What can hang from each mark
Z_216: Z_217 Z_931
Z_331: Z_29 Z_340 Z_931
Z_217: Z_4 Z_216 Z_331 Z_425
Z_340: Z_4 Z_121 Z_168 Z_425
Z_168: Z_340
Z_121: Z_340
Z_931: Z_216 Z_331 Z_425
Z_29: Z_331
Z_4: Z_217 Z_340
Z_425: Z_217 Z_340 Z_931

Each row was made from one small tree. The marks that hang from a mark follow it in brackets, in the order of their numbers. Every link used is in the known rows. Write each row's tree.
(in the rows, 128 means zero)
Known rows
Z_216(Z_217(Z_425(Z_340 Z_931))): [161 161 165  98  58 118 136 136 121 156 141 144 130  96 133  84 121 131
 109 122 107 129 163 138  96 117 171 128 136 113 134 132 133 138 109]
Z_216(Z_217(Z_331)): [ 81 143 147 102 113 154 106 143 145  87 157 131 125 121 151 101  67 120
  98 121  85 128 128 148 135 125 174 123 139 112 163 140 134 139 138]
Z_168(Z_340(Z_4 Z_121 Z_425(Z_217(Z_331(Z_931))))): [164 146 113  85 134 175 166 146 124 145 130 108 136 133 121 180 183  73
 174 120 116 128  86 134 134 127 138 119 113 144 134 130 122 110 119]
Z_121(Z_340(Z_4(Z_217) Z_168 Z_425(Z_931))): [168  82  79 178 116 159 147 164 140 157 115  15 136 141  86 130 158 149
 177  85 171  93  99 102 112 115 132 182 126  77 162 156  84 151 110]
Z_216(Z_217(Z_331 Z_425)): [104 159 187 116  71 158 104 177 138 102 156 116 109 114 166 120  74  99
 117 140  84 120 138 149 144 136 164  90 149 104 162 159 144 132 138]
Z_29(Z_331(Z_340(Z_121 Z_168) Z_931)): [110 186  51 141 221 105 109 111 165 126 123 119 149 138  92 198  99 192
 130 141 147 146 161 114 124 134 148 168 129  99  89  86 114 117 166]
Z_168(Z_340(Z_4)): [ 87  94  96 147 152 136 114 105 151  85 121 114  82 122 126 114  72 126
 143 113 110 117  98 160 126 150 151 130 104 118 113 118 120 117 128]
Z_340(Z_4 Z_168 Z_425): [108  68  80 185 141 119 116 165 116  88 120  49 109 132 118 152  72 110
 170  90 108 109  59 116 148 201 121 124 134 102 121 118 116 121 155]
Z_29(Z_331): [ 80 136 116 149 146 104  68 112 125  98 136 135  77 131 123 106  63 116
 107 154 137 140 135 141 114 115 164 115 136 130 108 110 136 116 158]
Z_121(Z_340): [ 89  92 133 186 155 113  85 128 142 108 139 107  80 120 104  82  82 131
 124 130 163 118 127 146 107 121 158 131 137  96 127 131 136 136 104]
Z_340(Z_168 Z_425): [101  85  96 177 143 112 110 148 131 105 134  80 108 122 104 156  70 119
 150 121 120 124 100 120 154 196 127 117 148  91 106 119 133 148 149]
Z_340(Z_121 Z_168 Z_425(Z_217(Z_4))): [157 113 139 144 140 157 151 158 117 118 133  80 112 142  99 167 172 109
 147 104 108 122  74  88 169 172 115 123 148 148 138 107 139 159 121]
Z_931(Z_331(Z_29) Z_425): [ 83 151 115 142 171 104  56  87  71 109 120 175  98 123 137 123  32  96
  85 197 130 118 157 158 127 115 103  54 139 166 118 106 150 140 145]
Z_29(Z_331(Z_340(Z_425))): [ 88 161 125 147 110  84  83 128 145 130 144 126 101 110 110 132  76 107
 138 149 177 135 131 135 110 130 148 132 118  87  91 118 115 135 167]
Z_29(Z_331(Z_931(Z_216(Z_217(Z_4))))): [151 145 139 134 112 115  55 124 114 122 126 179 118 148 172 123 154 153
 105 122 143 160 166 141 125  55 175 162 109 155 162 146 142  87 154]
Z_121(Z_340(Z_4(Z_217(Z_331(Z_931))) Z_168 Z_425)): [162  87  85 167 128 166 135 193 131 128 121  12 132 150 101 150 141 138
 188 101 166 122 103 111 128 110 129 198 113  94 182 173 111 129 132]
Z_168(Z_340(Z_121 Z_425(Z_217(Z_4) Z_931))): [185 164 151  87  96 179 179 114 136 164 127 132 119 121 105 153 225  97
 133 124 133 119 119 114 134 112 135 108 124 135 128 119 128 161  86]
Z_931(Z_216 Z_331): [ 77  76 144 172 162 102  67  90  90 103 106 193 115 134 155  76  83 108
  56 146 126 146 147 168 129 135 119  84 132 183 111 134 141  92 142]
Z_217(Z_216 Z_425(Z_340)): [122 103 194 161  91  80 127 157 109 130 138 167  70 109 158  85 110 123
 137 136 109 148 111 139 127 161 112 114 149 130  93 131 168  92 143]
Z_340(Z_121 Z_425(Z_217(Z_216) Z_931)): [172 143 155 117 109 131 174 134 113 184 142 166 144 132 140 152 211  89
 144 116 115 118  79 103 140 134 137  97 161 135 103 110 118 125 122]
Z_931(Z_216 Z_331(Z_340(Z_121)) Z_425(Z_217)): [123 131 172 133 183 114 103  71 100 154 118 224 150 132 125 112 138 101
  62 148 144 126 159 164 141 133  77  82 111 207 108 116 144 141 106]
Z_168(Z_340(Z_4(Z_217) Z_121)): [ 98 115  87 144 176 182 146  84 179 112 122 101 107 157  93 140 115 147
 149 117 107 108  85 135 135 110 150 189 121 137 130 127 104 139 115]
Z_216(Z_217(Z_425) Z_931(Z_331)): [107 171 139 123  85 160  99 157  98 129 124 131 149 106 186 109  46 120
  91 155  95 107 179 153 147  85 181  81 120 130 147 146 108 113 141]
Z_217(Z_4(Z_340) Z_216 Z_331): [102  95 181 111  78 132 143 158 155  80 128 139  80 136 153  84 139 137
 109 122 129 147 121 119 161 130 101 143 114 143 149 161 166 126 125]
Z_4(Z_340(Z_121 Z_425(Z_217(Z_216 Z_331)))): [128 114 175  90 103 143 184 159 141 160 153 144 125 141 112 131 207  75
 147 130 138 139  80 111 154 140 101 119 152 152 124 158 135 149 109]
Z_425(Z_217(Z_216 Z_331(Z_29)) Z_340 Z_931): [153 149 166  37  93  99 169 120  81 146 147 202 146 106 171  77 214 131
 123 141 104 172 152 120  71  92 124  95 136 148 119 107 141  98 135]
Z_168(Z_340(Z_4(Z_217(Z_331)) Z_425(Z_931(Z_216)))): [155  96 134 111  69 177 155 118 145 146 110 119 145 139 148 125 193 108
 145 113 145 128 130 148 121  99 108 139 109 122 148 186 110 106 117]
Z_931(Z_216(Z_217(Z_4)) Z_331(Z_29 Z_340)): [ 89 161 145 125 131 112  70 102 111 105 117 208 157 118 173  94 132 162
  86 139 128 148 174 151 104  76 127 117 113 151 157 130 113 114 157]
Z_4(Z_217(Z_331(Z_29 Z_931) Z_425)): [144 165 129 113 102 118 103 126 131 125 144 124 116 144 167 167 107 132
 149 208 114 147 175 124 119  62 160 154 121 116 148 143 153 116 164]
Z_340(Z_4 Z_121 Z_168 Z_425): [109 103  77 188 184 145 134 165 130  95 118  45 126 145  95 184  98 115
 166  91 109  95  40 102 155 206 112 114 171 114 123 107 107 116 142]

Which tree is each row?
[101  59 126 136 111 105 144  94 180 140 143 150  94 158 110  92 125 159
 135 132 139 145 122 123 147  97 143 226 101 134 120 161 132 167 125] | Z_4(Z_217(Z_216) Z_340)
[142 123 129 167 101 121 115 147 130 159 131  90 111 108 102 107 131 104
 141 127 190 105 131 126  97 112 153 110 143  70 126 140 118 140  96] | Z_121(Z_340(Z_425(Z_931)))
[186 158 151  83 104 193 187 178 115 128 124  75 153 131 118 168 216 111
 117 104 106 120 107  82 157 155 103  88 152 138 161 120 137 149 111] | Z_340(Z_121 Z_168 Z_425(Z_217(Z_4 Z_331) Z_931))
[130 134  31 154 163  68 113 135 129 118 120  82 158 120 128 203  92 158
 209 121 140 128 113 104 106 149 133 164 101  66 109  86 100 109 182] | Z_331(Z_29 Z_340(Z_4 Z_168 Z_425) Z_931)
[118 183 112  77 138  99 101  73  82 143 127 184 167 100 164 115  72 129
 101 185 138 120 211 150 117  64 129  81  67 143 113  89 117 145 131] | Z_216(Z_931(Z_331(Z_29 Z_340) Z_425(Z_217)))
[131  81 124 168 134 105 127 171 107  93 113  64  92 115 120 110  77 140
 155 101  99 133  97 126 122 205 106 128 132 124 118 116 140 107 141] | Z_217(Z_425(Z_340(Z_4 Z_168)))
[151 108 133 113 193 121 150 102 107 139 138 136 121 128  68 127 131 134
 115 118 113 134 120 123 139 184  83 122 141 174 110  94 161 176  90] | Z_931(Z_425(Z_217 Z_340(Z_121 Z_168)))
[133 110 171 113 155 104 167 110 109 146 148 191 114 131 120  86 183 126
 125 105  96 156  83 122 119 146 127 139 150 180  96  97 145 114 116] | Z_425(Z_217(Z_216) Z_340(Z_121))
[176 134 129 107 113 170 197 140 125 185 126 147 137 128 138 161 237  92
 180  92 114 108  61 121 130 134 124  99 138 133 108 121  95 109 111] | Z_168(Z_340(Z_4 Z_121 Z_425(Z_217(Z_216) Z_931)))
[173 112  94  90 174 133 189 120 106 134 115  96 163 132  89 116 189 153
 123  69  96 130  96  99 100 165 128 142 131 160 122  78 109 126  99] | Z_425(Z_217 Z_340(Z_4 Z_121 Z_168) Z_931)
[ 85 172  67 157 199 102 126 122 154 122 135 104 158 119  91 208 104 158
 179 147 136 119 110  99 119 172 111 113 171  67  93  89 102 142 156] | Z_331(Z_29 Z_340(Z_121 Z_168 Z_425))
[129 211 109 100  93 131 110 143 102 145 115 140 173 101 173 129 103 136
 121 146 112 102 156 140  81  87 159  91 117 107 151 114  73 115 160] | Z_216(Z_217(Z_425(Z_931(Z_331(Z_29 Z_340(Z_4))))))
[140  87 147 126 121  71 118  73 114 134 114 192 134 114 136  60 145 148
  81 114 140 159 167 146  85 130 125 126 126 144  96 118 149  95 104] | Z_425(Z_340 Z_931(Z_216))
[124 132 133 117 142 157 153 105 141 161 150 137 105 123  88 155 164  81
 154 141 127 127  96 136 133 138 144 108 139 134 100 122 123 162 102] | Z_168(Z_340(Z_121 Z_425(Z_217)))
[145 147 125 112 125 112 110 110 121 141 142 181 122 153 182 166 116 143
 147 186 121 141 159 129 148  66 109 154 119 136 143 143 165 119 161] | Z_4(Z_217(Z_216 Z_331(Z_29 Z_931(Z_425))))
[155  98  91 138 173  76 110 100 110 125 122 129 111 119 101 138  64 160
 120 129 133 146 168 136 135 170 101 157 104 136 103 105 180 148 121] | Z_331(Z_931(Z_425(Z_340(Z_168))))
[ 87 117 116 162 124 105 108 136 106 107 109 107 123 111 127 105  56  86
 122 119 137 109  88 144 122 156 123 119  95 133 114 115 101 122 163] | Z_931(Z_331(Z_340(Z_4 Z_425)))
[141 151 120  80  92 168 190 119 180 169 134  92 153 152  72 144 177 116
 113 147 165 117 137  98 134  90 130 175 142 120 145 169 113 183  89] | Z_4(Z_217(Z_331) Z_340(Z_121 Z_425(Z_931)))
[134  96 172 144  90 101 129 113 136 135 142 120  79 127 109  82  94 129
 127 153 121 149 141 133 115 113 147 189 116 139 120 144 157 150 127] | Z_4(Z_217(Z_425(Z_340)))
[132 139 189 103 114 174 115 135 155 111 125 161 132 151 123 119 161 126
  88 119 147 117 151 136 172 115  72 120 139 171 192 186 168 158  67] | Z_931(Z_216(Z_217(Z_4(Z_340(Z_121)) Z_331)) Z_425)
[139  97 118 155 189 142 119 129 111 120 115 137 161 138 107 126 135 157
 132  63 109 113  98 140 136 182  70 127 163 166 153 135 128 115  96] | Z_931(Z_216(Z_217) Z_425(Z_340(Z_4 Z_121 Z_168)))
[140 101 156 141 134  98  75 104 108 110 123 185 121 138 176 137  90 110
  93 154 140 140 182 164 154 130  97 101 114 148 129 146 190  96 124] | Z_217(Z_331(Z_931(Z_216 Z_425)))
[145 125 154  87  67 120 130 103 154 161 125 153 148 146 148 120 194 142
 123 191 167 149 214 128 101  54 115 139 130 122 146 189 133 129 107] | Z_4(Z_217(Z_331(Z_29) Z_425(Z_931(Z_216))) Z_340)
[127  96 115 135 125 119 124  72 129 137  90 161 172 144 152  75 138 158
  75 112 143 126 157 148 105  84 130 174  73 165 133 132  93 109 141] | Z_425(Z_931(Z_216 Z_331(Z_340(Z_4(Z_217)))))
[124 163  61 125 136  87 132 114 145 142 129 109 169 101 117 183 114 164
 164 141 148 124 153 103  99 149 129 114 134  41  91  91  96 147 155] | Z_331(Z_29 Z_340(Z_168 Z_425(Z_931)))
[ 88 198 148 106 115 161 140 157 171 121 158 120 162 113 115 156 108 110
 133 116 117 109 105 125 137 146 147 125 156  82 146 138 106 151 132] | Z_216(Z_217(Z_331(Z_340(Z_121 Z_425))))
[161 130 107  74 158 176 181 114 119 148  98 114 151 146  76 116 200 151
  58 122 129 133 156  99 140 120 105 130 114 198 146 120 118 188  86] | Z_425(Z_217(Z_4(Z_340(Z_121 Z_168))) Z_931(Z_331))
[164 104 187 140  84  76 120 111 109 150 115 175 120 107 151  81 151 130
  99 135 139 148 178 147  95 139 117  98 137 134  95 141 159  87 107] | Z_217(Z_425(Z_340 Z_931(Z_216)))
[174 118 156 129 123 118 146  98 107 179 132 174 162 138 127 136 222  82
 122 120 138 125 117 121 124 125 133  90 152 150 106 118 124 117  95] | Z_340(Z_121 Z_425(Z_217 Z_931(Z_216)))
[139 133 195 105  27 149 151 198 145 103 118 113 102 120 203 104 135 145
 132 144 131 127 163 113 183 103 108 109 107 114 150 175 157  96 121] | Z_217(Z_4(Z_340) Z_216(Z_931) Z_331 Z_425)
[ 54 162  97 130 172  83  80  80 116 101 124 171 129 109 133 107  50 142
  92 179 132 139 162 150  92 110 140 103 116 127  98  89 114 129 169] | Z_931(Z_331(Z_29 Z_340))
[147 176 115 128 143 147 154 172 158  99 117  74 152 127 116 203 137 158
 141 115 133 130 127  92 165 169 100 150 125  96 141 117 145 128 148] | Z_217(Z_4 Z_331(Z_340(Z_121 Z_168 Z_425) Z_931))
[ 86 164  91 112 179 186 150 171 174  75 134  71 182 130 118 159  95 173
 137  68  78 103  86 119 142 178 133 148 143  92 165 116  91 128 142] | Z_216(Z_217(Z_331(Z_340(Z_4 Z_121 Z_168))))
[129  80 112 180 113 149 138 154 141 127 124  87 127 144 168  78 132 179
 176  92 147  98 110 122 133  53 162 196 100  96 158 152  91  84 123] | Z_121(Z_340(Z_4(Z_217(Z_216(Z_931)))))
